In the rows, zero is written as 128.
Known rows, with every step that occurs:
gosak/pigi/tozab: [128 100 121 105 104 102 122 141 144 121 125 115 144 114 140 151 131 175
 140 131 108 141 120 110 123 165 187  81 132 165  91 115 131  75 119  52
 206 129 175  65 125  64]
zamat/gele/mina/vebe/tozab: [110  86  93 105 106 122 150 122 104 123 167 157 138  88 149 159 133 146
 167 144  98  84 131  84 150 147 142 116  88 173  85 139 168 108 158  70
 164 132 175  77  90 116]
zamat/pigi/tozab/vebe: [147 135 117 122  88 122 148 129 140 155 160 158 158 119 121 180 140 180
 125 118 116 134 127  88 135 151 165 112 151 164  92 113 126 110 127  64
 224 113 175  81 122  94]
fibasum/pigi/tozab/vebe: [154 136 118 117  95 132 141 146 151 137 152 155 138 121 127 181 149 177
 126 132 100 146 130  98 140 151 165 102 162 155  94 101 129  96 132  60
 215 114 156  63 124  90]
piza/pinu/pigi/tozab/vebe/mina/gele: [139 116 118 138 107 115 140 111 140 132 143 141  98 109 103 150 105 185
 151 174  76 105 140 102 129 132 185  91 115 156  62 135 157 114 153  97
 194 130 169  92 103 100]
gosak/pigi/pinu/piza: [158 124 108 107 107 117 135 144 129 127 128 131 138 125 147 135 105 180
 153 104  81 145 111 116 124 140 192 120 115 137  69  98 159  79 126  55
 209 193 179  72 111  76]
tubub/kavo/zamat/gele/mina/vebe: [118 149 117 116 101 121 144 154  92 124 171 154 135 101 128 158 129 160
 168 153  86 103 153  61 155 148 145 107 103 143  82 144 173  98 147  78
 158 132 186  98 120  97]
tubub/kavo/zamat/pigi/gosak: [169 129 128 137 111  96 111 160 100 142 144 149 127 105 158 170 131 178
 140 117 119 135 115  75 141 168 185  66 137 124  92 146 141  76 138 103
 185 132 181  81 170  78]
mina/vebe/tozab/pigi/zamat/kavo/tubub: [153 140 107 128 125 150 172 144 110 150 175 142 138 129 111 170 145 183
 144 110 115  86 121  65 122 143 152 108 116 160 122 136 145  96 172  60
 168 143 177  72 151 126]
vebe/mina/gele/zamat/kavo: [155 110 138 111 121 126 140 126 133 141 173 108 147 114 132 127 137 186
 153 130 105  82 117  71 156 148 155 107 112 177  88 155 164 128 214  98
 164 134 171 120 126 120]
tozab/vebe/mina/gele/zamat: [148 106 137  99  95 114 148 141 134 116 169 118 129 102 125 139 121 188
 148 132 105 103 137  82 141 119 162  97 121 180  75 141 163 138 176 112
 159 129 177 109 116 100]
tozab/pigi/pinu: [154 131 109 120 101 114 123 137 128 145 153 112 127  98 133 148  93 180
 138 118  61 139 101 106 136 161 169 103 139 138  50 129 134  81 155  79
 205 132 167  54 117  77]
gosak/pigi/zamat/gele/mina/vebe/tozab: [116  88  93 109 104 123 149 125  96 117 162 148 153  92 139 161 129 149
 165 138 112 103 134  81 143 156 158 114  80 178  81 146 161  97 158  90
 172 132 179  77  99 113]
gosak/pigi/tozab/vebe: [152 134 110 123  86 126 140 136 147 133 147 148 147 127 117 172 130 184
 130 117 114 144 134  92 124 150 173 110 155 169  85 113 133  97 123  49
 221 118 169  72 128  88]
tubub/kavo/zamat/gele/mina/vebe/tozab/pigi/gosak: [176 123 102 154 105 116 127 135  84 142 160 146 132 103 144 180 124 162
 163 134 105 140 116  70 133 154 157  76 114 140  95 157 153  53 154 105
 179 116 184  59 147 103]
pinu/pigi/tozab: [135 100 124 111 115  97 125 143 151 140 134 126 129 116 143 152 135 176
 140 145  87 142 114 117 133 156 185  80 131 159 106  85 138  84 116  55
 196 131 172  70 136  67]
pigi/tozab/vebe/mina/gele/zamat/kavo: [163 110 137 119 115 131 151 118 136 152 170 117 165 119 121 145 136 182
 154 132 108  87 121  69 149 150 156 107 115 189  92 153 154 127 208 100
 182 121 174 114 131 123]
pinu/pigi: [138 127 113 106 117 108 112 168 138 122 154 126  89 119 147 120 129 193
 130 122  90 153 117 109 146 140 188  97 135 131  99  79 165  90 131  47
 165 149 167  93 135  76]
mina/vebe: [120 133 115 112 101 100 145 162 125 119 164 166 111  94 134 157 132 171
 143 153  90 104 154  98 159 166 151 110 121 150  67 138 179 102 133  47
 159 146 155  93 113  95]
mina/gele: [133 109 133 115 109  97 136 139 142 112 150 119  81  86 122 131 120 204
 138 172  83  88 129 108 133 143 172  94 145 131  71 139 155 113 151  84
 183 139 155  99  93  92]
piza/pinu: [113 143 133 111 119 115 101 151 124 109 138 142  95 110 143 139 103 181
 126 162  46  92 130 121 158 145 149 105 119 134  60 118 152 144 151  80
 211 162 170  79  87  74]
piza/pinu/pigi: [129 140 119 111 125 115 104 164 124 117 141 133  86 118 137 122 104 189
 127 143  61 143 125 122 152 140 182  97 116 130  85  86 164 113 143  66
 189 159 174  95 111  69]
gosak/pigi/tozab/vebe/mina/gele/zamat/kavo: [164 111 129 117 112 135 147 119 131 145 165 110 169 122 116 139 131 183
 154 122 119 103 123  68 143 153 167 105 115 191  91 159 154 115 208  95
 183 122 177 117 132 119]
piza/pinu/pigi/zamat/gele/mina: [130 154 135  95 113 132 119 133 103 135 158 111 148 118 127 141 129 170
 158 153  96 110 115  90 147 134 156 122  99 138  87 108 146 103 149 115
 192 131 204  98 110  92]
kavo/zamat/gele/mina/vebe/tozab: [110  89  91 108 106 120 149 128 100 119 172 164 134  95 146 159 132 147
 168 134  96  86 138  71 150 141 139 106  84 172  94 130 167 109 161  81
 162 134 183  74 106 112]
zamat/gele/mina: [125 146 131  85 106 131 120 132 115 133 164 111 137 113 144 134 142 168
 162 139 105  91 113  85 147 124 141 123 117 135  94 114 152 100 145  75
 174 126 197  95 102  97]
gele/mina/vebe: [122 141 122  95  98 115 146 162 115 122 154 155 122 105 125 155 137 160
 161 151  94 103 145  89 158 157 147 124 107 148  74 129 182  99 133  43
 153 137 170 101 111  97]
pigi/pinu: [143 118 121 105 109 105 122 144 140 136 139 120 125  88 146 148  95 179
 142 134  55 101 106 112 142 169 175 108 139 146  38 129 136 103 147  75
 203 143 159  60 128  74]

Rows:
[135 136 106 136 104 115 140 113 100 142 202 135 164  89 134 163 134 172
 142 149 116 121 132  82 145 151 146 104 110 151  85 149 136  85 159 145
 196 124 187  77 106 114] -> mina/vebe/tozab/pigi/zamat/gele
[111  75  91 114 107 110 147 134 119 116 163 166 120  86 156 161 132 155
 152 140  90  91 135  93 151 156 149 107 101 174  79 139 168 115 154  59
 166 143 157  67  98 110] -> mina/vebe/tozab
[142 118 118 132  99 115 139 116 145 125 158 139  92 107 114 147 120 189
 150 160  90  93 138  89 132 129 175  99 130 149  60 144 163 115 154  87
 175 131 162  91 107 111] -> tozab/vebe/mina/gele
[137 131 107 134 101 130 119 115 146 144 150 160 127 144 133 167 126 156
 150 132  84 124 133  88 143 130 174 100 106 173  68 109 156 111 136  69
 188 132 178  63 135 100] -> piza/pinu/pigi/tozab/vebe/mina
[138 132 109 133 107 117 131 110 107 143 201 122 161  95 143 157 138 177
 138 141 116 121 120  83 143 142 149 101 118 147  89 139 127  89 161 146
 202 124 189  72 108 110] -> vebe/tozab/pigi/zamat/gele
[179 117 104 136 101 110 127 137 104 143 146 144 125 105 140 178 131 162
 158 134 115 136 109  97 135 161 157  92 118 146  88 147 161  53 141  75
 178 119 172  63 133 106] -> gele/mina/vebe/tozab/pigi/gosak
[155 120 138 101 120 128 131 144 132 140 176 110 155 121 147 129 145 184
 142 112 107  91 111  73 163 153 146 112 124 174  99 138 159 128 205  81
 170 137 171 113 134 111] -> gele/zamat/kavo
[179 113 101 144 103 103 127 138 110 141 152 150 119  99 144 178 129 167
 150 135 114 137 113 101 135 165 159  86 123 146  84 151 159  54 142  78
 180 124 165  59 136 104] -> mina/vebe/tozab/pigi/gosak
[156 151 124 111 133 153 155 164 124 142 162 128 126 133 124 162 156 191
 135 113 113  90 116  75 129 143 164 102 138 141 121 120 136  96 168  61
 169 148 169  74 159 111] -> fibasum/pigi/zamat/kavo/tubub
[126 131 123 138 110 111 104 177 117 102 168 145  93 130 164 144 129 188
 136 115  53 130 134  42 145 135 165  62 143 126  99 109 145 119 155  93
 170 151 175  57 168  67] -> tubub/kavo/zamat
[155 137 110 125 126 152 161 143 116 150 172 130 135 135 121 164 148 188
 139 103 115  86 110  67 118 135 154 107 124 156 126 126 136  99 174  61
 174 144 179  67 153 123] -> vebe/tozab/pigi/zamat/kavo/tubub
[150 133 120 126  89 122 143 132 154 143 157 158 141 125 125 180 138 181
 130 132  97 121 130  94 132 146 157 113 158 168  86 107 133 112 124  55
 219 118 166  66 129  96] -> pigi/tozab/vebe
[161 130 118 134 118 135 141 123 114 157 179 127 171 130 122 160 151 170
 150 130 108 118 109  65 155 176 151 123  98 166  96 143 149  93 198 104
 189 127 171  89 131 130] -> gele/mina/vebe/tozab/pigi/zamat/kavo
[155 127 113 109 109 111 141 143 119 146 145 151 146 125 148 143 113 176
 148  96  81 139 112  99 133 136 180 113 107 133  83  90 152  94 132  80
 209 190 191  78 118  77] -> kavo/zamat/pigi/pinu/piza
[129 109 134  90 101 106 142 141 107 138 169 118 150  92 136 131 130 183
 136 107 136 126 123  80 150 138 178  92 109 157  92 144 149 122 170 113
 165 129 192 128 100  88] -> vebe/mina/gele/zamat/pigi
[129 119 136  79 100 108 135 158 108 138 172 121 158  97 150 132 139 183
 125  89 138 136 118  83 157 145 168 100 122 152 101 127 143 123 160  96
 172 133 191 122 107  79] -> gele/zamat/pigi
[151 141 127  98 125 149 161 161 121 140 168 122 129 129 128 145 143 194
 142  95 116  69 117  70 127 123 147 106 135 161 127 125 149 119 176  42
 154 147 183  92 154 112] -> gele/zamat/kavo/tubub
[133 114  88 123  93 128 139 133 105 131 177 139 123 113 132 152 134 162
 147 115  97 151 117  82 143 137 142 106 105 152 101 125 161  80 161  60
 170 124 177  65  86 107] -> gele/mina/vebe/tozab/pigi
[135 149 137  86 111 135 123 141 110 131 162 107 151 113 139 146 153 165
 158 147 112 115 113  84 151 137 155 117 115 133  93 113 140  87 152 112
 181 123 191  89 111  95] -> fibasum/pigi/zamat/gele/mina
[166 131 108 119 104 117 139 137 127 145 146 135 136 129 144 143 111 177
 150 107  67 150 103 113 129 130 171 121 117 132  78  92 157  81 133  63
 209 186 178  62 104  84] -> tozab/pigi/pinu/piza
[108  88  93 121 108 124 145 129  91 117 169 159 136  94 154 163 128 147
 169 140  81  96 136  61 149 142 146 100  88 169  92 142 163 111 167  85
 163 134 179  69 108 108] -> tubub/kavo/zamat/gele/mina/vebe/tozab
[130 121  86 143  96 133 136 129  85 130 191 139 132 111 136 155 127 161
 153 114  87 154 124  56 142 131 141  90 102 146 109 137 154  80 174  90
 172 120 189  62 100 105] -> tubub/kavo/zamat/gele/mina/vebe/tozab/pigi
[182 125 122 126 119  96 110 162 130 136 132 138  98 108 152 155 127 186
 144 139 112 138 110 116 138 164 190  82 140 131  85 117 162  61 122  66
 175 138 164  80 168  82] -> pinu/pigi/gosak
[118  89  96 104 110 127 151 130 101 121 165 154 146  87 146 168 143 144
 164 149 102 107 132  84 155 155 153 109  86 169  87 137 158  98 165  97
 168 130 169  72  95 112] -> fibasum/pigi/zamat/gele/mina/vebe/tozab
[158 120 120  98 107 113 147 143 118 148 145 136 161 116 151 140 114 176
 150  98  89 137 107 108 136 134 181 121 107 146  79 100 153 101 139  81
 205 186 188  88 105  80] -> gele/zamat/pigi/pinu/piza
[144 109 116 136 103 112 144 113 147 133 150 138 100 109 108 150 117 187
 152 164  90 109 137  94 125 133 187  91 123 156  70 132 158 102 147  88
 181 126 167  91 114 104] -> pinu/pigi/tozab/vebe/mina/gele
[160 142 120 112 120 156 172 143 123 145 171 130 128 133 108 153 137 194
 148 101 118  65 127  61 120 115 153 107 129 168 116 137 155 122 182  54
 156 138 184  96 152 126] -> tozab/vebe/mina/gele/zamat/kavo/tubub
[147 108  92 126 100 116 140 127 116 144 157 129 137  85 132 159  89 166
 148 122  62 131 109 100 136 166 165 105 118 156  50 143 141  83 164  82
 201 131 165  49 107  90] -> mina/vebe/tozab/pigi/pinu
[133 148 130  90 104 132 122 134 106 128 160 102 158 118 132 141 140 170
 160 136 121 113 115  81 141 138 161 121 108 141  87 120 143  89 144 105
 185 125 201  95 115  95] -> gosak/pigi/zamat/gele/mina
[153 135 129 102 126 146 169 155 121 138 166 118 122 121 115 144 137 200
 143 109 113  63 121  72 121 121 152 102 136 159 124 135 150 121 181  53
 156 145 180  99 145 114] -> mina/gele/zamat/kavo/tubub
[155 124 115 106 110 113 142 137 122 151 140 142 149 119 151 142 115 176
 148 105  84 136 105 112 134 140 184 122 111 133  76  98 153  94 130  69
 211 189 184  81 103  81] -> zamat/pigi/pinu/piza
[122 100 131 104 106  96 133 131 135 154 143 131 160 104 146 163 145 169
 133 133 112 127 111 104 137 165 176  84 128 159 102 114 121  94 123  72
 210 123 182  80 115  72] -> zamat/pigi/tozab
[148  97 133  99  93 114 151 138 132 115 157 111 145 103 118 141 116 185
 151 128 117 120 138  82 131 127 175  88 116 190  78 144 155 123 168 111
 169 123 183 106 118  92] -> gosak/pigi/tozab/vebe/mina/gele/zamat
[163 133 131 129 129 123 125 139 135 152 169 120 150 133 133 142 149 188
 135 132 104 119 107  81 157 178 176 114 120 154  94 122 147 100 185  98
 189 142 163 101 154 111] -> pinu/pigi/zamat/kavo
[119 148 118  99  99 117 150 146 103 129 167 152 135  94 124 155 134 159
 165 158 102  93 149  86 157 151 140 124 102 147  76 142 178  94 139  64
 159 131 181 107 103 105] -> zamat/gele/mina/vebe
[149 133 138 104 117 115 118 175 137 114 155 126 130 111 149 164 161 179
 123 147 101 156 120 102 160 171 184  89 139 130  80 108 128  87 149 125
 189 141 149  62 135  80] -> fibasum/pigi/zamat
